Every row comes from one small tree of marks. The marks that hang from a mark follow it in brackets, in the order of their numbers. Every link used is in the known rows. Which tree was each row made from?
Known rows:
Z_58{Z_975}: [ 16  -4 -11  -2   1  -3 -21  21  -3 -17  12   3  -2   3  20   9   1  22
  -6   6]
Z_285{Z_679{Z_490{Z_983} Z_975{Z_58 Z_291}}}: [ 11   8  -8  18  -1  -3 -17  -1  -7  27 -19  20 -14  -1 -22   7  15 -34
   2   2]
Z_58{Z_679{Z_285 Z_490{Z_983}} Z_975{Z_291}}: [  4   2 -16   0   7   1   9  11  -4  12  -1 -27  -3   1  -6  -1  -3  43
   2   6]
Z_58{Z_975{Z_291 Z_679{Z_285{Z_490}}}}: [ -6   2   9  10   1  11  57   6   4 -31   6 -13  26  -1  -4  -5   5  44
  -1  -4]
Z_975{Z_58{Z_679{Z_490{Z_983}}} Z_291}: [  3  -1   1  -4   9  -7  -8  -6  -6  25  -7  -3 -17   1  -8  -4  -2 -14
   5  -4]
Z_983{Z_490{Z_285{Z_679{Z_975{Z_291}}}}}: [-1 -3 -6 11 -4 -5  0 17 21 11  4 25 12  1  6 14 12 -8  2 10]
Z_679{Z_975}: [ 15  -7 -10  -1  -7  -2 -22   6  -4  -3   5  12  -5  -1  18  13  -4 -17
  -6   7]
Z_58{Z_975{Z_291 Z_679}}: [  9   3  -3   6   1   2  35  21   6 -12  -3   0   9   0  -5   1  12  27
   5  -1]
Z_285{Z_490}: [ -2  -4   9  -5   0   2  -3  -9  -6 -36  23   7   3  -1  24   9 -10  -6
 -17  -2]
Z_291{Z_975}: [  8   3   0  -3 -10  -4 -12   8   2  -4  14   0   7  -1  12   0   5  -8
   1   1]
Z_490{Z_285{Z_679{Z_975}} Z_983}: [  7   1 -15  -5   1  -4  -9  10   9  14  -6  20 -17  -1   9  14  -3  -4
  -7   6]
Z_975{Z_58{Z_679{Z_285 Z_490}}}: [ -1  -3   8 -18   7  -6 -50  -4  -5  13  16 -19  -3  15  -2 -14   1 -11
   2   0]
Z_285{Z_490{Z_983} Z_679}: [ -3   7  -1   1   4   2  -3 -19  -1 -33  13  13  -8   5  22  13 -11  -5
 -21  -4]
Z_285{Z_490{Z_983} Z_679{Z_975{Z_58 Z_291}}}: [  9   3   0  25   4   2  20 -13  -4   1  -7  28  -6  -4  -3  11   3 -21
 -12  -4]
Z_58{Z_975{Z_291 Z_679{Z_285 Z_490}}}: [ -4   7   0   3  -3   7  21  19   1  -5  -5 -21  18   2 -23 -10  18  30
  12   2]
Z_291{Z_975{Z_58 Z_679{Z_285 Z_490{Z_983}}}}: [-10   6  11   1  -6  -1 -14  -8   0  12 -24 -14   6   1 -24 -28   6  -8
  27 -10]
Z_679{Z_285 Z_490 Z_975}: [  3  -2  -7  -3 -11   2 -37   4  -9   4   4  -8   4   1  -1   2   2 -13
   0  10]
Z_291{Z_975{Z_58 Z_679{Z_285{Z_490{Z_983}}}}}: [-14   1  19   9  -1   4  21 -20   3 -13 -13  -6  14  -1  -5 -23  -6   6
  14 -17]
Z_490{Z_285{Z_679} Z_983}: [ -5   4  -6 -21   4  -3  -6   6  14  -1   6  14 -12   4  15   8  -8   5
  -7   0]
Z_291{Z_975{Z_58 Z_679{Z_490}}}: [  2   6  16   5  -3  -8 -31   4  -4  14 -12  -3   2   0 -27 -20  27 -32
  20  -7]
Z_291{Z_975{Z_58{Z_679}}}: [ 15  -1   6  -3   5 -13 -29   5   1  20  15  -6  -4   8   5 -10   9 -17
   4  -3]
Z_285{Z_490 Z_679}: [  1   8   6  -2   3   1 -12 -11   0 -34  30  10   1   9  18  12   3 -14
 -25   0]
Z_679{Z_285 Z_490 Z_975{Z_291}}: [  1   2  -5   3 -13   6   3   8  -5  11   2  -8  13  -5 -12   2   8  -8
   2   9]

Write each row's tree:
[  3  -9  -9   2   5   3   5 -20  -7  -9   6 -10  -8   1  22   6 -25  12
 -14   2] -> Z_58{Z_679{Z_285{Z_490{Z_983}} Z_975}}
[-12   1  22 -12   3  -4  16  15   8  24 -13   5   3  -5 -32 -15  22 -15
  18  -7] -> Z_975{Z_58 Z_291 Z_679{Z_490{Z_285}}}
[-11  -3   1 -10   1  -9 -36   9  22 -11  17  18   8  12  22   8   2  -3
   0   5] -> Z_983{Z_490{Z_285{Z_679}}}
[ -5  -5  -3  13  -8  12  50 -12  -2 -13  -2   3  11 -11  11   8 -20  13
  -8   0] -> Z_679{Z_285{Z_490{Z_983}} Z_975{Z_291}}
[ 15   9 -11   7  -4  -4 -52   5  -8   5   6   8 -11   6  -7  13  20 -35
 -11  12] -> Z_285{Z_679{Z_490 Z_975}}
[ -7   6  -7   5  -1   7  30   9   1  -3 -21 -19   8  -3 -20  -8   4  39
  15  -1] -> Z_58{Z_975{Z_291 Z_679{Z_285 Z_490{Z_983}}}}
[ -3  -7   4 -22  15 -13 -36   3  -1  33  -7  -2 -27   1  -4  -8  -4  -6
   6  -2] -> Z_975{Z_58{Z_679{Z_490{Z_285 Z_983}}}}
[-20  -1  20   3   2  10  55 -23   6 -20 -11   1  16  -1  -4 -15 -14  10
   8 -18] -> Z_975{Z_58 Z_291 Z_679{Z_285{Z_490{Z_983}}}}
[ -3  -9  -5   6  -6   8   8 -17  -7 -21  -1   3   2  -6  22   8 -25   8
 -10   1] -> Z_679{Z_285{Z_490{Z_983}} Z_975}
[  1  -7 -11  -7  -2  -5 -22  12  -5  24 -19  10 -20 -14  -3   8  -4  -7
   4   9] -> Z_679{Z_490{Z_285 Z_983} Z_975}
[  7   7  -9  22  -1   6  33 -11  -3 -11   0  19  -4  -7   5  19  -2  -9
 -18   1] -> Z_285{Z_490{Z_983} Z_679{Z_975{Z_291}}}
[-15   0  10 -11  -1   1 -21 -14  -1   0 -21  -8  -1   8 -12 -21  -7  -7
  19 -10] -> Z_975{Z_58 Z_679{Z_285 Z_490{Z_983}}}
[ 19  -4 -11   2   1  -3  14   7   0  17  11   0  -6  -1   7  12   2 -10
  -8   6] -> Z_58{Z_679{Z_975{Z_291}}}
[ 10  -6  -7 -13   7 -11 -34  17  -4  33   4  -6 -21  -5  -7   6  11 -13
  -3  13] -> Z_58{Z_679{Z_490{Z_285} Z_975}}
[-13   5  19  -7  -4   4  10  -2   4   6  -6 -10  18   6 -27 -21  13 -11
  18  -9] -> Z_975{Z_58 Z_291 Z_679{Z_285 Z_490}}
[  0  -6  -6   9   3   6  44 -17  -3  -1   5 -10   1  -6  11   7 -20  17
 -12   0] -> Z_58{Z_679{Z_285{Z_490{Z_983}} Z_975{Z_291}}}
[  0  -7   0   3  -1  -5   4  15  -2  44 -29  17 -13 -18 -22   1   6 -14
  13   2] -> Z_679{Z_490{Z_285 Z_983} Z_975{Z_58 Z_291}}
[-21   2  12  -1  -3  13  68 -21   7 -31  -3  -7  18  -3   3  -7 -18  20
   1 -13] -> Z_975{Z_291 Z_679{Z_285{Z_490{Z_983}}}}
[ 10   0 -11  -9   8  -3 -40  14  -7   3  16 -30  -3  11   1  -2   7  30
  -4  11] -> Z_58{Z_679{Z_285 Z_490} Z_975}
[-14  -4   4  -9  -3   8  13 -21  -1 -36  11  -4   7   0  28   1 -29  17
 -10  -5] -> Z_679{Z_285{Z_490{Z_983}}}
